Each row comes from the steps of one walk. Every step used is in the known rows, and no mark comes twice. Write the walk behind each row, first mark first.
In the rows, 128 means zero.
Known rows:
L C: [138 114 155 155 123 141 170 123 149 102 146 128 128 105 135 220 110 158
 155 187 157 164 142 120 144 146  90 120 130 123 112  68 147  63 133  91
 141 157 171 122 150 158 151 100 110 136 149 152 140 137 117 143]
Z G: [122 130 128 161 121 124 145 106 154 129 145 123 122 130 154 189  89 159
 149 128 139 155 104 131 141 166 140 127 172 129  99  68  99 104 132 110
 125 122 165 111 143 130 107  88 148 122 134 127 148 133 141 163]
M U C L G: [135 142 134 153 123 118 176 156 171 109 152 161 128 114 161 186 106 175
 155 163 132 128 100  81 141 129 101 115 147 117 117  67 161  87 135  75
 159 143 187 136 136 165 130  84 106 151 139 136 121 156 138 156]
C L G: [135 153 133 136 119 118 165 154 174 120 149 158 129 121 162 174  91 169
 146 168 143 137 105  80 136 154  96 114 142 123 108  79 133 108 120  86
 154 142 181 110 138 166 146  71 113 144 140 132 119 146 130 134]
P Q C L: [148 132 149 160 120 110 218 165 152  96 145 161 112 104 161 189  56 145
 173 147 132 141 134  71 121 152  93 138 133 105 123  35 154  78 127  68
 161 136 164 126 156 164 147 101 123 133 134 113 122 159 146 132]
M U C Z G: [118 120 134 177 125 109 145  99 149 124 143 122 105 119 172 209 108 159
 145 124 126 136  91 138 143 138 133 135 166 112 107  29 139  64 150  92
 151 115 171 160 141 142  82 113 159 123 146 128 144 160 131 187]
Z G L: [121 109 136 138 135 111 162 103 173 144 145 157 138 148 165 171  93 179
 151 141 123 133 110 105 135 176 164  99 141 112  92  81 103  77 110  99
 127 117 158 102 142 130 122 102 139 143 131 131 161 109 160 157]
U C Q P: [114 129 143 186 110 108 156 118 134 131 146 164  95  70 141 185  93 162
  94 140 149 137 120 100 141 164  71 128 132 112 119  63 119  82 161  78
 105 128 165 169 141 158 120 119 108 119 143 137 139 142 114 140]
W M T C: [155 138 156 184 136 121 187 148 126 140 124 133 123 139 142 222  88 145
 207 159 154 154 158  74 154 186  89 104 129 106 119  68 140  58 117  85
 194 138 169 115 133 160 129 109 139 143 132 147 117 124 144 134]
L G N C Z: [176 104 187 160 147 102 161 149 167 105 132 118 102 115 155 217  93 155
 129 178 151 140  93 104 154 156  83 112 132 115 112  36 151  81 134  99
 167 129 165 130 138 155 136 116 141 141 151 141 115 171 101 142]
G L: [138 102 143 135 148 114 170 125 161 133 138 158 134 147 153 171 109 166
 135 149 136 135 119  86 129 171 137 103 113 105 106  79 120  76 110  85
 141 126 152 101 145 151 131 118 132 143 132 134 155 104 145 149]
N C L G: [155 138 154 139 125 118 183 168 182 116 151 137 133 106 158 184  82 170
 157 167 149 135 103  78 136 163  78 103 140 123 110  80 143  98 117  92
 160 149 176 110 139 154 156  76 102 152 140 140 112 163 132 124]
T M: [149 149 150 168 143 126 183 141 154 116 116 137 116 139 131 192 123 132
 122 130 162 144  94 106 143 145  97 134 137 134  97 100 122  88 125  92
 133 131 168  87 153 154 110  79 114 107 148 140 130 142 133 129]
Q C L G: [143 155 141 150 111 120 191 150 178 111 154 161 124 119 157 188  82 168
 152 164 139 146 130  86 131 152  95 112 141 113  97  51 138  97 116  84
 154 145 194 111 144 164 155  64 101 146 137 139 110 147 127 125]
G N C: [184  79 190 170 153 118 193 171 164  93 134 111 120 113 120 214  84 157
 153 169 150 147 109  96 161 164  94  97 131 122 115  77 140  89 132 111
 143 128 154 105 146 124 137 130 130 146 140 141 141 150 143 135]
N C T M: [182 164 185 169 127 116 217 149 159 120 109 121 121 116 132 218  82 163
 153 128 159 141  68  94 149 167  72 118 127 131 118 105 144  79 114 105
 162 136 162  86 127 155 107  93 104 110 165 132 131 164 143 120]
C W: [137 104 142 149 143 118 136 138 148 105 147 118 103 131 143 194 105 151
 112 134 152 162 110 120 130 138  84 128 108 102 106  56 165  99 126  93
 141 108 166 128 150 166 121 105 137 110 147 144 138 154 164 123]
W C L G: [159 160 141 139 120 120 160 147 176 131 151 156 137 104 157 183  88 174
 158 175 137 148  98  87 151 169  81  97 148 122 100  74 143 102 113  80
 165 135 176 116 144 166 160  80  91 149 133 131 107 151 127 134]
C Z G L: [122 113 144 137 138  97 158  94 170 151 141 155 124 149 179 178  95 175
 139 142 123 127  99 110 131 176 152 108 137 101  95  50 113  65 114  94
 143 114 157 116 139 144 114 111 154 138 136 127 152 121 139 160]
L G Z: [147 143 143 144 117 106 144 133 148 106 122 149 119 134 166 186 110 179
 117 141 160 150  85  91 131 139 107 118 134 115 111  38 113  95 124  89
 135 143 162 101 155 164 168  77 145 132 133 180 121 124  72 157]
L C U M W: [132 119 118 176 124 112 143 169 153 148 140 162 124 110 164 196 162 127
 146 140 168 161 153 127 151 132  45 137 146  89 101 108 141  86 112  82
  79 141 184 135 176 169 105  98 115 134 136 137 138 199 121 126]
Q C U M: [143 176 138 197 112 113 153 149 161 123 130 148 112 125 164 199 129 133
 144 120 159 155 159 141 139 143  71 155 152  97  91  54 123  72 123  78
 130 144 183 135 158 146 120 128 126  96 139 128 132 185 117 131]
W C U: [154 164 157 166 131 129 138 133 145 131 146 114 124  92 164 208  90 157
 157 118 153 148 104 131 147 182  77 125 141 100  82  63 156  76 137  78
 173 131 171 133 162 167 140 164 135 122 137 139 138 183 120 155]
T M U C: [146 122 145 187 145 128 188 143 147  98 131 135 117 122 133 208 136 145
 139 121 141 132  95 109 143 114 113 134 143 121 114  73 166  60 151  75
 143 129 169 133 155 150  92 111 113 120 147 147 141 157 145 174]
T M U C N: [139 152 156 184 131  97 192 130 136 117 143 126 110 134 140 202 123 146
 148 138 139 112  80 103 165 139  82 120 154 123 114  71 171  68 158  76
 163 127 204 123 146 156  88 133 129 141 171 149 131 162 134 155]
L C Q: [133 113 172 163 119 117 162 118 137 127 144 129 104  80 156 222  84 162
 136 169 147 140 139 103 141 149  72 111 145 119 122  65 135  59 131  78
 117 145 177 136 142 163 149  93 100 132 137 130 124 146  96 118]
T C: [139 118 157 173 141 128 194 145 138  93 135 113 109 133 126 209  85 153
 162 148 171 152 154 109 130 161 101 120 125 104 120  64 146  87 127  95
 169 130 156 114 143 148 159  96 131 145 149 148 130 143 112 150]
T M U: [146 126 156 178 155 113 172 141 140 110 119 126 108 143 150 210 124 129
 146 119 147 121 101  99 143 132 137 139 157 110  90  90 129  91 149  74
 146 135 182  94 174 173 102  96 129 125 138 145 130 154 155 151]
L G N C W M: [170 122 176 176 157 100 149 149 166 126 139 136 114 120 141 197  94 157
 153 176 153 158 101 107 181 156  77  95 127 101 100  89 162  51  98  99
 130 117 171 147 162 150 116 104 123 127 119 137 124 167 184  95]
L G: [140 149 137 143 125 136 137 127 167 119 148 141 126 124 151 180 114 158
 130 167 156 158 114 104 141 150 106 119 151 135 101  69 122 119 122  93
 135 140 176 105 143 159 145  66 112 136 137 146 110 137 113 146]
Z G L C T M: [150 173 172 157 113 115 221 113 169 139 116 158 134 128 144 219  85 190
 164 154 141 144  81 104 161 161 112 104 139 126 101 109 130  54 112 100
 150 139 174  86 127 155 113  80 101 126 161 136 143 143 150 126]
U C: [139 122 132 169 125 138 173 135 149  98 145 132 123 110 126 195 125 156
 129 141 147 157 109 122 135 132  86 130 126 132 136  55 164  66 135  88
 141 126 150 150 129 136 109 120 120 120 150 134 148 132 120 170]
Q C W: [146 103 152 165 133 120 161 136 152  95 155 126  95 131 139 206  93 150
 122 129 144 169 142 126 122 135  83 126 106  86  95  22 170  84 118  90
 135 107 176 127 159 163 135  94 121 110 144 152 130 159 158 116]

Write each row's walk:
[170  92 188 168 149  99 171 152 155 104 126 111  99 116 148 223  92 148
 131 165 150 137  96 107 151 157  83 116 121 110 116  32 154  71 135 100
 168 123 158 129 138 151 128 137 154 135 154 133 131 168 110 140]
G N C Z
[132 123 147 187 155 106 142 126 128 129 127 134 116 134 164 202 117 130
 178 138 138 129 119 102 158 154 144 134 157  95 104  81 135  65 132  74
 149 138 178 135 177 170  85 123 150 124 111 125 141 144 180 150]
W M U
[139 131 134 179 138 101 197 165 145 110 138 156 124 113 159 196 103 158
 181 138 124 118 103  86 143 143 100 122 132  97 131  68 175  39 133  71
 171 134 172 157 148 158  92 132 133 130 133 112 156 154 177 149]
W M U C L
[137 102 138 178 139 129 167 139 140  92 143 128 119 118 138 204 128 152
 149 132 134 138 110 112 137 124 117 133 140 115 125  51 170  68 154  75
 149 131 163 150 148 148  98 129 126 130 140 138 149 145 142 185]
M U C
[164 177 170 179 112 119 224 131 154 116 111 145 112 128 138 221  86 159
 148 122 148 155  91 106 144 156  90 129 127 120 105  75 134  81 113  97
 155 132 180  84 134 165 109  81 104 104 160 131 127 145 133 121]
Q C T M
[139  88 141 168 147 117 148 142 143  93 153 121 100 123 140 206 122 159
 122 125 136 148 102 119 132 110  91 128 114  94 116  43 196  69 147  77
 147 108 169 157 149 162 105 122 130 118 147 148 143 170 177 151]
M U C W
[179 157 142 177 113 119 144 171 149 159 120 135 126 126 167 214 128 134
 178 131 145 148 136  87 152 177  54 124 149 120 107  66 121  83 136  79
 173 153 177 114 125 154 102 146 142 118 138 144 121 168 146 136]
N C U M T
[133 116 131 168 134 107 199 172 149  99 143 147 120 116 152 198  98 162
 165 136 125 116 105  83 132 135 104 126 129 102 132  61 175  62 146  74
 173 134 173 144 137 161 106 131 132 139 144 119 154 154 161 160]
M U C L
[111 123 160 188 122 100 170 127 126 127 139 151  87  83 139 196  65 161
 113 146 166 134 149  92 138 180  81 125 134  97 107  69 106  94 159  82
 127 133 169 148 151 167 153 105 114 137 143 144 128 151 113 125]
T C Q P
[140 103 170 188 139  95 181 132 156 106 125 133 103 146 144 222  76 167
 154 172 140 150 103 121 171 156 136 107 159 111 102  51 124  87 141 113
 153 109 176 120 136 132 126 116 166 152 148 132 139 146 121 158]
T C Z G N
[128 113 147 148 129  98 174  95 171 141 145 159 122 146 179 188  89 175
 146 137 117 133 119 113 128 173 152 106 135  93  85  34 117  55 108  92
 144 113 165 122 144 140 125 105 144 140 136 135 149 120 138 154]
Q C Z G L
[133 142 167 176 130  98 201 135 129 114 149 108 105 141 135 203  79 155
 165 160 166 128 130 101 153 180  72 111 139 110 118  65 157  94 139  92
 186 125 194 105 136 155 139 120 139 157 173 151 121 154 110 140]
T C N
[111 130 145 178 116 102 145 119 130 138 139 154  89  82 149 184  81 153
  94 139 154 133 130  92 139 180  84 133 138 109 106  69  97 105 160  82
 105 131 170 145 151 170 124 111 117 119 138 135 135 139 121 126]
C Q P
[190  92 190 162 146 121 183 167 179  98 141 121 123 109 127 209  89 167
 149 185 152 150 105  94 164 159  96  91 142 129 106  81 139  97 128 109
 139 136 166 104 140 126 151 105 115 157 137 150 119 156 129 133]
L G N C
[151 130 161 184 143  97 190 167 171 109 133 182 127 131 147 201 101 175
 169 199 124 135  92  76 190 133 124  95 155 115 111  83 153  70 133  83
 148 131 194 136 144 152 115 114 127 157 125 128 131 145 163 140]
W M U C L G N
[150 106 171 183 133  98 180 125 159 108 134 155 101 128 155 215  70 153
 150 172 125 158  99 109 166 143 138 125 171 120 102  28 125  88 142  97
 134 110 172 132 152 140 125 112 162 139 136 118 125 155 128 160]
P Q C Z G N
[137 100 104 170 132 110 137 165 153 149 129 165 121 129 150 175 171 115
 129 135 160 169 141 116 147 136  65 134 147 105 114 106 119 118 100  89
  69 123 168 125 169 159  87  72 113 124 125 119 134 160 131 127]
U M W
[150 136 146 163 134 124 134 152 142 143 152 128 127  87 169 203 110 146
 155 111 151 153 110 124 149 172  59 121 137  87  82  83 163  88 123  80
 138 122 177 134 179 176 125 147 128 137 135 141 137 197 123 149]
M W C U
[148 155 166 171 115 101 197 123 135 111 156 133 102 118 150 194  71 135
 165 157 142 139 122  93 148 165  79 131 155 119 114  30 155  92 142  72
 157 128 191 115 162 162 133 118 132 143 156 134 105 163 119 137]
P Q C N
[148 108 167 186 133 100 178 137 149 127 123 142 108 151 149 234  80 165
 169 174 129 152 110  98 176 166 128  98 156 120 104  47 119  89 145 110
 172 115 182 111 122 139 117 118 173 156 145 138 132 135 130 159]
M T C Z G N
[133 107 163 141 132 108 165 112 154 126 137 146 113 124 170 216 110 162
 134 186 145 136 123 109 132 153 100 117 109  96 109  34 159  32 125  79
 168 141 162 135 146 175 141 123 133 137 155 145 140 143 106 146]
G L C Z
[148 155 169 152  99 127 193 115 141 117 130 134 126 101 144 236  76 188
 173 175 150 167 108 106 153 161  84 116 122 121 132  71 159  79 126  97
 174 151 170 119 117 174 126 111 116 129 164 129 142 141 130 140]
L C T
[170  70 179 166 150 106 163 155 168 100 148 104 103 121 131 213  76 171
 136 149 143 157  96 120 156 148  90  98 124 105 101  69 163  85 128 114
 132 103 163 123 147 132 129 115 136 134 147 148 143 179 181 117]
Z G N C W
[167  98 134 150 142 125 142 144 145 148 150 138 133  96 140 199 126 139
 152 149 146 175 111 115 157 171  67  97 135 103  96  83 149 108 103  86
 112 108 158 129 176 168 126  99 100 146 118 132 125 150 127 144]
M W C
[173 110 121 164 135 117 133 154 155 158 137 156 133 104 140 191 149 128
 151 150 153 183 122 125 166 162  50 104 145 106  97  90 136 108  94  78
  94 113 154 139 175 160 117  94  84 131 115 119 122 161 128 134]
U M W C
[134 109 160 179 136  95 158 123 159 118 128 141 106 141 153 211  86 160
 136 168 130 151  86 118 172 152 140 115 160 123 102  54 113  99 143 113
 139 108 177 121 135 134 108 120 171 135 143 125 146 138 129 160]
C Z G N
[112 119 158 165 115 101 164 107 143 145 147 176 103  76 152 192  80 176
 112 176 147 130 141  86 144 180  89 110 123  97 100  76 110  66 153  73
 107 147 173 149 158 173 153 114  97 142 139 149 142 134 120 119]
G L C Q P
[177 118 162 180 136 104 150 148 148 163 130 138 121 136 154 221  93 152
 191 156 122 157 104  77 185 186  88  85 139 116 102  69 136  57 118 100
 161 119 179 125 133 149  85 126 151 132 121 144 130 139 205 111]
Z G N C W M T
[160 180 164 170 123 117 202 135 150 125 105 141 116 130 138 210  95 160
 140 127 156 147  70  99 153 156  87 130 132 134 113 103 132  96 119  98
 160 133 171  84 127 169  99  88 116 102 162 125 131 141 137 126]
C T M
[152  92 155 176 140  93 153 132 158 138 133 149 116 126 150 216  99 157
 146 171 127 161  80 122 185 159 114  97 162 110  91  64 124 101 127 106
 121  97 176 129 155 145 107 113 149 151 131 125 138 154 130 155]
M W C Z G N
[127 105 152 138 125 126 183  97 169 131 154 153 141 124 152 202  96 187
 171 188 137 150 133 112 146 164 137  94 137 112  94  82 130  42 120  92
 128 147 168 116 148 140 151  99 112 156 140 152 155 125 140 146]
Z G L C
[143 147 139 138 114  91 167 157 155 105 122 162 120 131 177 182  93 186
 129 142 150 134  79  73 129 144 100 111 129 106 119  46 123  85 124  87
 151 147 171 101 147 168 169  80 147 142 135 168 129 133  85 145]
C L G Z
[104 124 154 167 110  99 160  94 149 152 150 176 106  77 159 192  69 182
 119 169 138 133 136  98 150 184 107 105 143 101  89  81  97  66 153  81
  96 143 176 152 155 159 143 104 105 146 137 146 144 140 131 126]
Z G L C Q P
[163 125 171 164 130 107 204 172 175  96 140 184 118 121 145 194  69 168
 159 199 129 152 107  61 167 140 113 110 154 125 109  59 140 104 135  84
 142 132 182 109 150 153 159  89 120 164 132 127 107 152 136 134]
P Q C L G N
